Each row was made from one small tree. The marks that hang from a mark follow it in brackets, in alphabetical order. Every link used is in the known rows. Write each row's tree.
Known rows
nedid{gasese{gasi{pidip supog}}}: [ -9.6   5.1  15.5   2.4  34.1 -14.7  -4.9  20.1   3.9  -3.9  -2.8 -13.1
   4.0   0.2  20.7 -23.4  26.0 -15.7  21.1   7.9 -22.6  38.2  33.2   3.9
  -5.8  51.4  -9.2 -23.6]
pidip{gasi{gasese nalo supog zosamo}}: [-27.9  17.0 -35.3 -28.5  48.0  -7.9 -33.0  21.9 -55.3 -48.0  -3.2 -17.7
  -4.0  10.2  54.0   6.8 -16.0  18.1   8.8  -5.5 -23.4  -4.9  12.4  12.1
  17.0  27.7 -41.5 -28.5]
nedid{gasese{gasi{pidip}}}: [ -4.9   7.5  25.7  -8.9  22.0 -15.1  -5.1   1.8  15.4  -1.8   7.4  -5.8
   2.2  -2.7   8.3 -25.4  16.9 -18.9   6.7  16.2 -17.4  40.4  21.4   4.1
  -6.2  48.1  -6.1 -26.6]
gasese{gasi{pidip supog zosamo}}: [-37.2  -3.2  -0.4  -1.6  24.0 -29.5 -19.1  12.5 -22.2 -36.2 -25.6  -6.8
   1.2   3.4  23.3 -11.3   0.7   3.5  11.8  18.0 -25.7  26.9  33.9   0.4
  14.7  50.1 -30.0 -12.9]
nalo{gasi{gasese pidip supog zosamo}}: [-21.7   8.3 -30.5 -21.1  29.5   2.4 -27.7   8.9 -36.4 -44.4 -27.0 -21.5
  -7.2  25.9  55.2  11.4  -9.4  13.2  11.9   3.9 -25.5  33.1  34.1   6.0
  19.4  50.4 -35.7 -13.2]
duvo{gasi{gasese supog}}: [-14.6  20.0 -15.4  -7.3  32.9  -8.6 -14.3  14.5 -25.0 -17.1  -0.8 -31.2
 -10.3  13.1  49.3   3.4  12.3  20.0  21.7   1.6 -11.0   1.3  35.0  -6.0
  10.4  18.5  -9.4 -11.3]
duvo{gasi}: [ -8.4  13.3   2.1  -4.9  13.0 -14.6   0.0 -11.6   3.6 -19.9  15.8 -28.8
 -11.3   5.3  14.3  -2.2  15.6  27.0   8.2   6.4  -1.6  -2.7  13.0  -7.9
   3.2   9.9  -3.8 -10.0]
supog{gasi{gasese nalo pidip zosamo}}: [-42.0  12.8 -33.4 -19.2  20.7  15.7 -50.3  20.2 -35.0 -29.6 -26.1   3.0
 -21.5  24.8  55.5  -5.2 -16.6   0.1   5.5  18.9 -36.5  12.6   9.0  42.9
  19.4  58.5 -41.6 -19.4]
sape{gasi{gasese nalo pidip supog zosamo}}: [-45.3   5.2 -21.5  -2.2  36.8 -11.4 -51.8  39.0 -36.7 -34.9 -32.4 -13.1
 -32.8  24.0  70.3   3.8   9.2   5.8   2.0  17.3 -31.4  13.3  36.7  29.0
  47.5  60.2 -48.0   4.3]
gasi{gasese pidip}: [-15.9  12.5  -5.4 -26.0  28.8   0.8 -36.3   1.4 -14.5  -1.6 -29.5   4.3
  -9.6  23.4  37.4  -7.5 -23.9 -26.0   4.4  12.8  -9.6  31.1  17.0  14.2
  14.3  34.3 -15.2 -10.7]
gasi{supog}: [ -7.2  -2.7 -15.6  16.8  16.8   1.5  -0.4  28.6 -16.9  -4.5 -15.9 -11.4
   1.2   4.8  19.7   4.4  15.7   5.9  22.1 -12.8 -10.3  -3.7  18.4  -1.6
   3.3   8.8  -3.4   2.8]
gasi{gasese pidip supog zosamo}: [-35.8   3.9 -40.6 -19.5  46.2  -3.2 -49.7  34.6 -35.1 -27.8 -44.2  -1.1
 -14.2  48.1  66.1  -2.6 -16.5 -11.8  16.8   3.4 -14.8  17.1  27.6  15.5
  25.6  48.1 -33.3  -7.7]
pidip{gasi{gasese}}: [ -2.8  24.2   6.1 -29.6  19.5   1.2  -5.4  -8.3 -34.8 -24.7  15.4  -6.5
   7.7 -18.7  19.1  -5.0 -22.2   6.8  -0.6  -0.4  -8.0  15.9   9.4  -6.7
  -1.5   6.7 -15.7 -27.4]
gemu{gasi{gasese nalo pidip supog zosamo}}: [-54.8   7.0 -35.5 -30.7  62.8 -17.2 -61.8  22.0 -40.3 -29.1 -34.2 -22.2
 -35.8  42.4  64.4 -10.3 -28.4  -0.5  10.6  24.6 -34.8  33.4  23.1  36.6
  29.8  68.6 -28.1 -15.9]
gasese{gasi}: [ -7.2   3.5  27.1  -1.3  -7.2 -23.4   6.0 -10.9 -10.8  -7.5   5.8   3.6
  12.2 -30.1  -9.6  -6.6  -0.5   1.2  -7.8  19.0 -16.8  19.0  20.0  -9.3
   0.5  13.3  -7.4  -9.4]
nalo{gasi{pidip supog zosamo}}: [-21.3  -1.3 -25.4  -6.3  23.9  -1.7 -11.6   5.6 -20.8 -52.9 -22.4 -29.7
  -5.1  20.3  35.9  10.0   5.5  24.9  17.6  -1.4 -22.1  26.6  25.9   3.1
  15.7  47.8 -31.7  -9.9]
nalo{gasi{zosamo}}: [ -3.5   1.4 -13.6 -13.5  -7.2   2.9  -0.5 -15.1 -12.2 -40.6   9.7 -16.3
   0.4   2.9  10.7  15.0  -2.7  30.2 -10.3   3.3  -9.3  10.2   5.4  -5.1
   5.4  15.2 -18.8  -6.6]
pidip{gasi{nalo supog}}: [-17.9  10.9 -13.0  -5.9  42.9  -8.9  -6.8  14.9 -35.8 -36.7   0.8 -30.0
   1.9 -12.5  26.4   5.1   4.8  23.2  21.7 -12.9 -25.6  -3.2  10.6   7.2
   5.8  21.0 -25.4 -26.0]
nalo{gasi{pidip}}: [ -4.2   6.2   3.6 -10.6   9.8   1.7  -1.0 -21.1  -3.4 -30.1 -10.7 -24.6
  -2.1   1.3  13.5   7.6  -0.8  13.1   7.9   5.6 -18.3  39.0  19.1   2.7
   6.4  36.5 -18.1 -11.7]

Write each row's tree
[-23.2  17.0  -5.6  -6.9   6.6  24.3 -22.7  14.2 -28.3 -10.0 -21.5   6.0
  -9.4   1.9  37.0 -10.8  -9.1  -7.1  12.9  14.4 -29.5  29.3  20.7  23.4
   3.1  44.5 -19.7 -17.0]
supog{gasi{gasese pidip}}
[-31.8   9.1 -12.4 -18.2  31.4 -21.7 -25.8 -10.2   5.0 -43.7  -2.1 -29.3
 -22.2  34.4  31.0  -9.6   5.2  24.6   9.0  15.5  -2.4   7.9  13.4   2.7
  15.2  38.4 -22.3 -15.5]
duvo{gasi{pidip zosamo}}
[-31.1  -0.7  11.5 -14.5  11.0 -30.1 -19.2  -9.9  -9.3 -33.5 -13.0   3.3
   1.3  -1.0   7.4 -14.4 -11.3  -1.3  -6.6  27.5 -18.0  29.7  19.9   2.1
  12.7  43.4 -27.3 -15.6]
gasese{gasi{pidip zosamo}}
[-18.6  17.0 -22.3 -25.4  33.7  -1.3 -17.2  16.8 -51.6 -45.8   1.8 -11.1
   4.2   1.1  43.0  -0.5 -16.9  18.0   8.2  -8.2 -11.2   3.8  17.2  -6.8
   7.2  17.8 -30.2 -25.7]
pidip{gasi{gasese supog zosamo}}
[-43.2   2.8 -27.7  -5.1  15.9  10.5 -36.4  18.4 -19.8 -36.6 -21.9  -4.9
 -21.2  20.3  36.1  -5.2  -0.8  12.4   9.5  14.5 -33.8   6.8   0.5  40.6
  14.2  56.7 -37.6 -17.4]
supog{gasi{nalo pidip zosamo}}
[-21.0   9.0 -16.8 -27.6  28.8 -12.3 -18.2  -4.4 -26.3 -50.7  14.1 -15.3
  -3.6  -1.2  18.0   2.1 -14.0  26.7  -4.5  -0.6 -12.8  -9.7  -9.9   9.9
   9.6  19.6 -33.3 -28.1]
pidip{gasi{nalo zosamo}}
[-40.0  -4.9 -32.6 -23.3  40.4 -17.5 -51.2   6.8  -2.3 -34.6 -29.8  -7.9
 -24.2  47.3  36.0  -0.8 -13.5  -0.9   1.1  14.0 -16.4   2.6  -6.5  35.5
  27.7  50.9 -37.9 -10.1]
gasi{nalo pidip zosamo}
[-46.2   7.7 -24.1 -25.0  48.7 -11.1 -45.5  17.8 -37.0 -27.4 -29.8 -15.5
 -28.7  33.4  53.4 -18.0 -28.0  -1.5   9.7  21.0 -22.7  43.0  28.7  18.7
  19.8  58.4 -18.5 -13.3]
gemu{gasi{gasese pidip supog zosamo}}
[-33.7  -5.3 -16.9  19.8  15.1 -11.1 -24.0  36.5 -25.0 -33.3  -8.8 -16.6
 -26.0   5.8  39.3  11.0  27.9  26.4  -1.7   7.2 -23.1 -12.4  23.1  18.4
  36.1  30.8 -34.9  12.3]
sape{gasi{nalo supog zosamo}}
[-46.5  15.6 -41.1 -25.4  64.8 -23.8 -56.7  19.8 -27.8 -43.7 -25.0 -36.7
 -31.6  51.8  78.9   2.7   2.7  19.1  23.1  13.6 -24.9   1.1  29.2  22.8
  32.9  59.8 -40.2 -17.9]
duvo{gasi{gasese nalo pidip supog zosamo}}
[-46.7   3.3 -54.1 -24.7  63.8 -12.0 -69.8  39.4 -38.8 -31.9 -52.1  -9.5
 -24.4  58.7  80.4   6.3 -16.5 -10.7  17.4   7.5 -27.5   5.9  21.1  37.7
  37.1  63.1 -46.9  -9.7]
gasi{gasese nalo pidip supog zosamo}
[-30.9  -9.7 -50.2   0.8  35.3 -11.4 -35.5  37.1 -24.6 -29.4 -21.7 -14.8
 -14.3  34.8  43.0  13.8   6.9  14.9  12.3  -5.5 -18.8 -26.2   3.7  24.6
  22.4  27.7 -30.7   0.2]
gasi{nalo supog zosamo}
[-27.7   5.8 -27.9 -13.8  42.6 -12.2 -18.0  17.5 -38.8 -55.0   1.3 -24.2
  -2.9   3.9  34.0   5.3  -1.2  30.8  13.8  -9.0 -21.0 -11.2   4.8   9.2
  13.1  26.6 -36.3 -25.3]
pidip{gasi{nalo supog zosamo}}
[-32.8   6.8 -12.9   3.9  17.1  12.7 -24.7  13.7 -16.3 -19.0 -22.1  -7.5
 -16.8   4.6  28.7  -4.8   4.8   4.4  18.2  11.9 -39.0  14.8   7.2  38.8
   8.4  52.0 -25.8 -17.5]
supog{gasi{nalo pidip}}
[-45.4  -3.7 -12.0  -7.0  38.9 -35.2 -35.2  17.2 -26.4 -38.7 -30.4 -12.8
  -6.0  11.0  35.1  -2.3   1.1   4.1  12.0  21.6 -36.8  17.1  29.1  18.8
  25.2  60.2 -40.0 -14.5]
gasese{gasi{nalo pidip supog zosamo}}
[-43.5  11.7 -19.7 -22.0  63.8 -14.3 -50.1  17.9 -37.4 -12.1 -35.7 -26.2
 -31.7  26.9  56.0  -9.9 -21.4  -8.5  17.8  22.4 -39.0  41.9  30.0  34.8
  22.9  64.9 -17.1 -15.1]
gemu{gasi{gasese nalo pidip supog}}
[-31.4   2.2 -56.7 -18.2  40.7  -5.9 -53.9  41.4 -45.0 -21.1 -27.6  -4.9
 -15.9  40.9  67.1  15.7 -11.3   1.1   7.2   1.7 -21.6 -17.8  13.1  27.4
  29.8  30.4 -34.4  -3.4]
gasi{gasese nalo supog zosamo}
[ -4.8  16.9  -1.8 -27.0  14.5   5.9 -16.7 -17.2 -20.0 -23.6 -15.2 -16.6
  -2.9   6.2  32.6   8.9 -15.0   2.1   3.0  12.0 -20.1  43.9  25.7   6.0
  11.2  38.9 -21.6 -14.4]
nalo{gasi{gasese pidip}}
[-36.7  16.6 -30.1 -21.0  50.0 -16.3 -40.3  14.9 -23.8 -40.8 -19.4 -30.2
 -22.2  43.9  67.2  -6.1   2.2  18.0  22.5  10.4 -13.6  10.1  34.4   4.2
  23.0  48.0 -30.0 -17.1]
duvo{gasi{gasese pidip supog zosamo}}
[-31.5  16.6 -17.4 -12.0  20.8  19.2 -38.9  17.4 -32.5 -12.3 -26.4  -0.2
 -18.1   9.5  49.0  -4.2 -10.3  -6.4  12.4  17.0 -40.4  21.5  15.0  41.9
  13.1  55.1 -30.2 -20.0]
supog{gasi{gasese nalo pidip}}
[-35.3   3.4 -16.7   0.3   2.2  17.3 -20.0  14.4 -16.7 -33.7 -16.1   1.7
 -12.7  12.1  25.0 -14.2   0.4  11.2  10.2  10.8 -22.4  15.0   5.5  22.3
   4.9  45.7 -26.8 -15.4]
supog{gasi{pidip zosamo}}
[ -6.1   4.1   5.8   1.9  30.6 -17.1  -7.1  24.7  -2.5   0.4   7.7 -15.3
   1.8  -4.5  20.8 -10.5  30.0  -7.3  13.9   6.5 -29.0  14.8  24.0  10.7
  -1.5  41.0 -10.0 -21.5]
nedid{gasese{gasi{nalo supog}}}
[-23.0   0.1   3.1   7.3  21.0 -29.1 -10.9  15.3 -27.3 -13.4 -13.4 -13.4
   5.7 -18.2  16.8   5.3  11.1   7.0  10.7  13.3 -36.0   6.9  29.7   7.4
  12.4  31.0 -20.3  -9.2]
gasese{gasi{nalo supog}}
[-35.0   0.6   3.0   1.2  39.4 -32.7 -24.1  13.2 -22.1 -21.1 -32.1 -16.9
  -2.4  -5.1  27.6  -2.9   7.1  -3.3  20.0  18.3 -41.5  26.5  36.8  17.4
  17.5  55.9 -29.9 -14.8]
gasese{gasi{nalo pidip supog}}
[-29.7  12.3 -34.6 -14.4   2.6  19.6 -39.0  22.0 -40.2 -21.9  -7.0   7.6
 -14.6  11.7  46.0   3.5 -11.6   9.9  -4.0  13.6 -30.7  -6.4   3.0  34.0
  13.5  33.6 -32.6 -15.3]
supog{gasi{gasese nalo zosamo}}
[  1.9  12.2 -14.8  -7.7  10.9  10.0  -3.0   6.8 -38.2 -20.0  -8.5 -22.1
   5.0  -3.9  38.7  18.7   1.3  15.3  12.2  -4.8 -23.5  23.2  34.3  -4.9
   7.2  19.9 -15.7  -6.7]
nalo{gasi{gasese supog}}
[-11.7   6.6  17.1 -11.5  34.6 -20.9 -17.2   4.6  11.7  -2.7   2.8 -12.0
  -4.2   3.8  16.7 -18.8  15.9 -18.5   7.4  18.7 -26.3  32.1  17.9  19.3
   1.5  55.7 -15.5 -28.4]
nedid{gasese{gasi{nalo pidip}}}
[-28.1   0.5  11.5  26.0  16.8  -6.1  -8.8  28.4 -14.6 -21.0 -22.6 -19.6
 -18.7  -5.0  31.7  -3.6  30.7   9.4  15.1   6.9 -21.7  24.5  40.1   7.4
  24.9  40.9 -21.7   8.1]
sape{gasi{pidip supog}}
[-25.8  12.2 -19.6 -31.6  46.6  -7.9 -55.3   7.0 -18.2  -4.9 -36.5  -3.4
 -20.5  34.6  53.0   1.0 -24.3 -25.5   6.2  16.7 -23.2  19.4  11.2  38.3
  26.3  49.2 -29.0 -12.8]
gasi{gasese nalo pidip}
[-11.6   3.3  -8.9   2.3  24.4   1.4   0.3   2.6 -16.9 -34.4 -24.3 -33.4
   0.1   5.3  29.6  10.4  11.8  17.6  25.1  -3.9 -25.7  35.6  32.7   2.4
   8.2  43.0 -21.1 -10.4]
nalo{gasi{pidip supog}}
